(in the rows, 128 means zero)
Known rows, with every way that one mark hangs from another:
T(F(W) H P): [127 108 103 119 147 115 106 198 139  87 133 157 149 108 103 135 135 142
 123 128 166 135 157 129 114 107 158 155 101 101 145 132 133 140 157 134
 103  93 181 126 118 146 107 170 165 106  64 157 131 145 183  89  65 122
 107 106 136 159 166 154 162 149 171 104 192 145 152 124 112 176 105 129
 184 120 128 190 141  99 139]
C(W(F)): [129 131 120 121 148  69 111 121 158  97 129 158 133 112 127 122 147 122
 125 115 159 138 143 136 120 110 151 117 119 116 151 112 114 124 161 142
  76 119 168 140 116 109 115 177 149 104  69 143 143 129 161  81 117 134
 100 112 183 164 151 129 169 162 166 115 206 118 145 137 136 196 116 125
 188 113 119 111 135  86 126]
H(T(F(W) P)): [130 121  82 117 157 124 106 178 156  90 144 161 133 107 102 123 138 136
 129 123 159 138 157 133 120 115 154 152  98 146 146 124 119 138 168 142
  98  99 164 123 118  97 104 169 153 109  66 156 130 135 182  77  63 125
  96 101 138 169 164 164 156 161 160 102 183 139 154 128 123 175 111 154
 153 121 142 124 157  93 168]
T(F(W(C(Y))) H P): [127  93 101 111 154 131 103 196 136  91 127 160 148 103 109 141 126 139
 112 107 164 147 147 136 132 112 165 147  97 116 178 142 117 140 148 134
 100  98 176 139 103 155  96 183 174  99  68 160 135 145 150  90  63 126
 118 112 141 150 161 155 188 150 191  99 197 133 150 127 118 184 105  98
 189 120 124 195 156  91 155]
C(W(F H) Y): [127 120 110 109 152  25 111 129 154  86 122 155 140 101 135 141 143 118
 109  97 155 154 133 146 134 106 163 113 112 126 178 128 116 123 154 135
  82 116 166 158  95 151 112 174 169  93  64 146 158 133 144  76 125 128
 104 120 196 154 155 129 191 161 185 116 214 115 134 144 135 204 117  86
 187 107 108 116 154  96 131]
P(T(F(W(C)) H)): [133 123 110  98 131 125 102 179 144  78 137 153 130 102 105 136 142 131
 109 126 177 140 150 134 137 117 161 155  90 182 155 121 121 143 162 147
  87 109 173 108 119 157 122 186 163 111  75 153 131 141 147  88  52 126
 112 116 157 155 165 152 180 149 168 113 196 133 152 138 157 203  94 146
 195 119 124 140  93  96 139]
P(T(F H)): [125 142 117 107 130 109 109 175 151  83 130 147 120 119 116 126 153 139
 121 122 170 142 160 135 126 115 154 150  85 184 128 125 142 129 163 141
 100 108 171 120 126 143 121 163 153 108  69 149 131 145 170  85 114 123
 113 129 146 165 159 128 178 145 159 113 199 139 144 125 131 180 103 140
 195 114 116 136  97 107 124]
T(F H): [129 132 120 119 131 113 105 169 155  90 132 146 130 115 117 127 146 137
 120 125 166 139 159 131 117 115 152 135 105 114 124 121 140 129 165 127
  99 105 171 111 122 143 114 163 158 103  71 158 137 151 180  88 121 128
 111 127 120 164 160 129 168 154 162 105 197 136 147 125 126 178 109 128
 185 114 117 158  97 106 128]
Y(C(W(F(T(H P))))): [135 120 133 105 168  70 102 175 139  93 123 160 113 111 123 140 141 132
 117 115 170 129 147 131 116 100 168 138 128 143 170 134 127 140 156 132
 155 108 175 138 109 156 115 192 162  92  62 142 131 135 168  86 102 126
 105 111 167 164 149 163 168 148 174 120 205 130 152 133  68 201 104 147
 208 123 111 148 154  78 125]
Y(C(W(F(T(P)) H))): [134 134 120 109 167  36 103 156 146  87 134 157 107 102 135 141 143 120
 116 106 170 133 136 138 127 108 159 130 127 158 192 135 120 143 154 134
 148 121 178 121  98 145 112 198 169  84  63 143 133 135 166  87 103 132
  95 105 173 164 157 159 173 160 168 124 208 123 152 138  62 217 104 144
 214 117 108 128 173  85 123]
F(T W): [128 126 115  97 142 113 107 126 138  92 144 163 105 112  98 140 151 128
 114 124 153 157 153 126 115 118 157 148 106 137 106 109 111 148 175 153
  79 106 171 117 117 119 141 182 135 111  67 146 132 118 160  82  58 130
  91  98 143 168 166 192 148 168 162 122 169 125 143 121 133 197 108 139
 194 114 130 104 135 110 119]
W(C F): [134 138 126 121 140  94 104 126 151  95 137 145 124 108 137 125 148 117
 118 123 169 149 148 130 133 128 153 123 112 122 167 117 118 129 166 130
  90 125 171  85 119 107 105 181 160  95  78 158 138 145 134  86 122 137
  94 123 131 154 159 125 176 166 166 115 209 126 153 128 126 220 108 130
 201 116 111 107 128  77 126]
H(T(F(W(C(Y))) P)): [123 100  86 103 165 139 104 178 151  93 138 163 134 101 108 134 132 132
 125 107 157 148 148 139 134 122 160 144  89 157 172 132 108 131 158 142
 101 103 160 141 110 110  93 182 163 104  74 155 141 136 143  80  67 129
 102 106 148 157 161 164 186 160 178  99 186 133 145 133 131 187 110 130
 155 121 131 117 173  79 175]
Y(C): [135 142 144 118 154 117 118 129 155  96 142 134 125 116 128 122 160 132
 118 117 180 148 166 139 110 125 153 128 111 131 110 109 132 131 180 133
 143 126 172 102 121 111 114 181 128  95  81 149 124 140 170  94 109 124
  95 113 122 163 154 134 167 179 145 121 166 121 137 115 128 186 109 132
 188 112 110  91 130 107 133]
F(T(H P) W(C)): [136 112 119  99 152 135 103 171 126  79 135 169 108 104 108 147 140 130
 113 131 158 143 150 122 129 116 171 157 112 140 157 126 112 152 157 139
  93  96 185 107 114 160 127 187 161 109  68 157 123 139 153  84  49 124
  99 104 135 158 164 187 160 164 186 117 170 132 154 132  91 206  98 140
 203 125 117 162 158 101 130]
T(H P): [129 133 127 126 142 123 123 166 143  86 121 149 126 121 119 123 151 139
 120 127 166 139 168 125 114 117 158 141 108 120 133 126 139 127 156 123
 106  95 177 116 124 147 110 158 154  99  69 157 128 149 179  89 111 118
 100 115 122 158 156 130 167 158 172 111 172 137 144 117  87 169 113 125
 192 123 109 162 161 116 138]
C(W(F) Y): [121 119 121 113 155  65 118 121 152 107 119 157 135 107 132 132 151 125
 117 100 159 155 138 143 122 106 156 119 114 118 152 121 112 125 161 134
  81 117 159 173 108 117 112 177 152  96  62 144 151 121 143  80 120 129
  99 116 196 158 150 133 188 152 181 109 203 115 133 133 147 185 121  93
 185 110 113 117 154  89 126]
W(C(Y) F H(T(P))): [131 126  95 106 163  70 107 155 153  80 127 154 123  87 140 125 141 110
 118 102 159 154 137 141 151 120 166 124  93 171 225 145 117 124 152 128
 107 115 156 110 100 136  91 177 182  96  75 164 141 149 120  75 123 131
  97 122 138 150 158 133 197 176 187 105 209 125 154 132  98 222 115 124
 177 124 108  98 195  81 163]
C(W(H(T(F))) Y): [124 118  84 106 160  74 109 156 171  92 123 158 138 104 121 131 145 128
 115  92 154 158 142 146 134 104 164 123 101 168 167 127 118 124 155 134
  90 110 150 170 104 138 116 166 164 100  68 140 153 129 161  71 118 126
 109 119 181 165 154 139 193 163 178 103 190 116 139 146 148 189 117 111
 151 115 117  96 141  98 167]
C(W(H) Y): [125 116 112 108 148  69 119 126 157  93 119 155 137 113 128 139 149 129
 108  92 159 158 139 143 130 107 164 116 111 128 152 119 117 121 153 137
  80 113 167 168 101 148 120 169 155  97  72 142 150 126 156  76 112 122
 103 120 186 153 146 134 191 171 181 120 171 110 131 137 142 190 117  82
 181 112 107 114 157 121 136]

Rows:
[141 124 102 104 153 111 102 160 151  72 138 160 135  93 116 127 140 118
 109 113 167 140 147 135 144 126 164 138 106 168 185 124 111 138 152 134
  91 105 171  93 110 145 115 177 171  99  86 159 132 149 151  73  54 133
  93 105 135 161 165 165 167 188 170 110 173 127 154 143 122 218 104 154
 166 125 119  90 178 102 176]  F(W(C H(T(P))))
[133 131 105  95 147 104 109 126 166  81 126 149 118 101 127 131 149 116
 105  97 165 164 148 141 144 123 169 120  94 178 172 121 118 123 157 127
  94 122 151 114 106 142 114 172 161  98  87 159 147 142 128  72 113 127
 101 122 136 157 153 140 191 190 175 113 171 112 141 136 139 217 105 113
 165 117 108  69 152 107 170]  W(C(Y) H(T))
[128 126 117 113 148  75 106 167 138  83 131 157  98 111 121 139 139 127
 128 131 157 142 151 119 118 112 163 148 109 140 161 139 132 136 153 131
 111 104 174 108 121 147 115 169 171 100  60 162 134 140 163  84 117 131
 104 115 123 161 162 158 166 149 177 112 212 132 150 120  57 199 111 146
 215 124 113 163 155  92 107]  W(F(T(H P)))
[135 117 110 111 141 123  92 174 142  89 134 158 145  99 110 136 137 132
 109 127 172 137 149 137 135 115 163 146 110 113 154 119 117 142 164 132
  89 111 176 104 116 153 120 186 170 105  77 154 133 148 158  90  61 128
 112 115 134 154 165 150 170 159 167 108 194 137 155 140 146 199  96 131
 189 116 125 159  96  94 147]  T(F(W(C)) H)
[130 135 111 113 153  83 110 144 145  88 140 148  86 112 128 134 145 121
 132 132 155 142 149 123 116 120 152 147 109 142 159 133 122 135 166 139
  99 105 173 109 119 104 109 176 158  99  60 157 133 137 157  84 118 133
  89 107 133 163 164 161 157 150 173 116 203 135 149 114  66 201 122 144
 212 120 121 134 177  87 109]  W(F(T(P)))
[131 121 108 104 156 118 113 153 136  80 146 164 105 111 108 140 144 134
 126 129 153 148 156 124 118 117 162 155 110 137 128 125 117 149 165 149
  89  97 179 120 116 113 121 176 136 108  62 148 126 120 165  82  57 124
  87  95 141 161 167 191 148 162 167 122 163 131 144 118  94 192 115 142
 200 122 133 134 175 109 125]  F(T(P) W)
[133 128  81 122 155  85 110 178 165  88 128 159 135  98 124 119 138 127
 126 105 158 127 151 138 127 110 149 131 123 163 185 140 128 126 152 134
 100 103 169 141 112 125 110 163 169 100  71 146 137 141 186  66 111 124
 106 111 171 167 162 138 175 167 168 105 193 129 155 146  96 181 114 146
 161 119 115 120 164  98 173]  C(W(H(T(F P))))
[137 119 102 106 152  91 108 157 159  73 139 158 136 100 111 126 145 128
 118 114 159 140 158 141 131 122 162 144  98 158 160 126 116 135 162 143
  92 107 169 107 111 137 116 164 160 107  71 157 132 139 169  73  57 122
  91 103 142 164 162 170 162 185 160 114 169 130 152 138 119 199 110 152
 161 125 124  97 175 115 166]  F(W(H(T(P))))
[135 138  83 122 152  91 108 180 167  79 129 153 124 102 121 121 147 129
 126 115 161 136 161 130 124 119 150 139  99 164 177 136 135 126 160 134
 111 102 163 106 115 124 109 158 171 101  68 161 138 151 176  75 121 126
  97 115 120 157 159 135 169 171 159 107 193 138 154 128  92 191 112 150
 168 122 117 117 162 103 165]  W(H(T(F P)))
[129 115  97 121 156 126 111 173 141  91 145 153 142 109 111 127 138 137
 132 129 164 141 155 130 115 116 149 151 102 112 143 125 121 138 164 140
  92  97 181 123 117 111 103 174 157 105  65 157 131 136 183  88  66 125
  98 103 139 161 166 153 158 156 163 110 189 138 149 123 115 173 114 130
 178 120 134 166 154 103 141]  T(F(W) P)
[128 122 101 100 160  34 101 131 166  92 117 162 137  96 129 133 148 113
 118  88 152 152 130 152 134 109 166 112 102 166 184 127 111 121 152 138
  87 120 152 161  95 142 121 168 168 100  70 144 161 128 138  67 120 128
  99 120 189 160 148 139 195 167 179 109 206 113 144 149 147 209 117 115
 156 108 113  71 158  87 155]  C(W(F H(T)) Y)
[130 111  95  88 142  84 102 160 151  74 137 154 128  97 117 142 141 123
 103 102 165 158 137 143 156 118 164 141  76 194 180 127 113 139 158 149
  78 118 164 128 107 151 114 190 168 100  75 155 140 139 133  85  65 130
 102 115 175 150 156 158 200 157 176 116 201 127 144 141 162 219 100 110
 197 110 118 119 123 101 142]  P(T(F(W(C(Y) H))))
[137 137 102 111 147  60  95 151 136  73 135 146  89  93 137 135 136 111
 113 123 159 142 135 123 142 123 158 140 116 155 215 134 119 142 154 131
  97 119 177  76 108 140 108 188 181  92  71 164 132 147 138  77 116 135
  98 117 130 150 161 157 174 158 176 115 210 128 163 129  60 240 108 140
 228 122 108 136 180  85 120]  W(C F(T(P)) H)
[137 128 108 104 143  22  97 122 148  85 130 164 101 101 126 139 137 114
 111 113 151 147 131 132 131 107 162 125 123 152 170 123 118 131 159 142
  81 122 166 128 103 142 132 182 163 103  62 150 149 131 151  76 110 131
  96 114 177 167 159 159 168 162 171 124 212 115 149 148 105 223 114 133
 211 111 109 114 138  94 114]  C(W(F(T) H))
[134 109  97  94 160 109 104 156 153  78 133 162 138  94 113 134 142 120
 105 103 160 164 140 143 145 123 170 135  92 164 193 131 107 135 153 137
  96 109 156 126 100 151 108 175 172  95  77 153 136 138 132  73  65 126
  95 107 147 153 154 168 188 184 179 108 169 122 147 141 126 207 106 118
 158 120 115  98 191 100 177]  F(W(C(Y) H(T(P))))
[140 133 129 100 161  25  96 133 151  87 134 152 111 101 130 139 148 116
 107 107 166 140 134 141 133 107 159 122 127 157 168 121 117 140 167 133
 132 137 167 121 103 149 125 201 164  89  72 146 139 134 158  82 106 132
  93 110 174 165 156 165 177 162 168 137 209 116 148 142 105 225  99 143
 203 112 105  97 128  85 119]  Y(C(W(F(T) H)))
[133 113 103  87 150  97  98 135 159  83 130 157 137  92 113 138 145 120
 101 103 162 164 139 147 150 126 172 128  93 171 169 120 100 136 158 139
  86 118 155 123  97 151 121 179 163 102  80 155 144 136 131  73  63 133
  98 111 153 158 157 173 188 191 175 114 169 115 146 144 163 219 101 119
 153 117 115  68 149  99 172]  F(W(C(Y) H(T)))
[124 113  92 107 165  43 108 153 161  87 120 165 131  99 129 130 140 119
 125  91 154 150 133 144 134 108 161 124 105 164 209 139 116 120 147 140
 100 105 158 163  91 141 101 166 171  91  67 143 147 133 146  67 117 129
 103 117 190 160 152 136 194 159 182 109 206 118 142 145 107 199 126 114
 164 120 110 102 198  85 159]  C(W(F H(T(P))) Y)
[131 121 122  95 150  86  96 144 141  90 124 156  96 102 127 153 142 123
 111 115 157 159 136 129 138 119 175 138  98 146 173 131 112 137 159 134
  99 115 158 122 104 163 118 190 170  95  70 161 145 130 114  88 117 131
 110 126 140 155 160 160 189 152 187 112 212 123 146 123 106 225 107 109
 210 117 109 136 127  79 118]  W(C(Y) F(T(H)))
[130 102  96 103 147  88  95 158 147  83 133 151 138  95 119 143 137 122
 102 103 166 159 136 143 144 115 166 134 100 127 182 119 107 141 157 132
  84 119 164 124 102 151 112 185 177  93  72 159 141 138 140  81  69 131
 106 116 148 152 163 156 196 172 178 111 199 123 148 138 156 216 102  95
 186 112 120 140 133  97 143]  T(F(W(C(Y) H)))
[125 108  94  99 157 134  97 155 153  96 136 162 137 100 108 135 145 126
 115 108 160 159 151 145 140 120 165 135  86 157 153 117 102 134 166 142
  87 114 149 136 107 115 108 181 157 102  70 154 142 130 133  78  67 131
 102 110 153 164 165 163 184 166 170 104 185 126 140 137 175 201 107 123
 150 115 132  91 134  83 173]  H(T(F(W(C(Y)))))
[138 132 115 120 143  27 104 126 154  85 126 156 134 102 134 130 148 113
 114 108 159 137 136 136 129 108 154 114 128 123 178 119 114 127 156 133
  83 119 172 129 103 141 122 177 168  94  70 146 147 141 164  75 114 127
  99 117 183 164 156 126 180 167 171 116 215 118 149 146 127 213 118 118
 199 115 112 118 139  97 124]  C(W(F H))
[131 134 125 106 133  66  97 148 142  88 126 155  98 109 118 141 149 124
 121 127 158 149 150 123 119 112 165 140 108 143 143 124 128 134 164 132
 104 111 168 110 118 150 127 178 163 106  64 158 145 139 150  84 118 134
 104 119 132 167 164 161 164 153 173 116 206 129 154 123  96 207 109 142
 206 117 119 134 111  93 107]  W(F(T(H)))
[122 102 111 100 164  68 109 168 135  97 113 169 110 107 121 149 141 132
 122 108 153 147 136 133 120 100 174 132 110 135 172 143 122 138 150 135
  98  97 167 177  98 156 113 176 166 100  56 147 147 124 147  75 111 127
 111 114 187 159 159 165 184 139 200 103 204 130 140 132  80 185 118 105
 201 121 117 169 182  85 117]  C(W(F(T(H P))) Y)
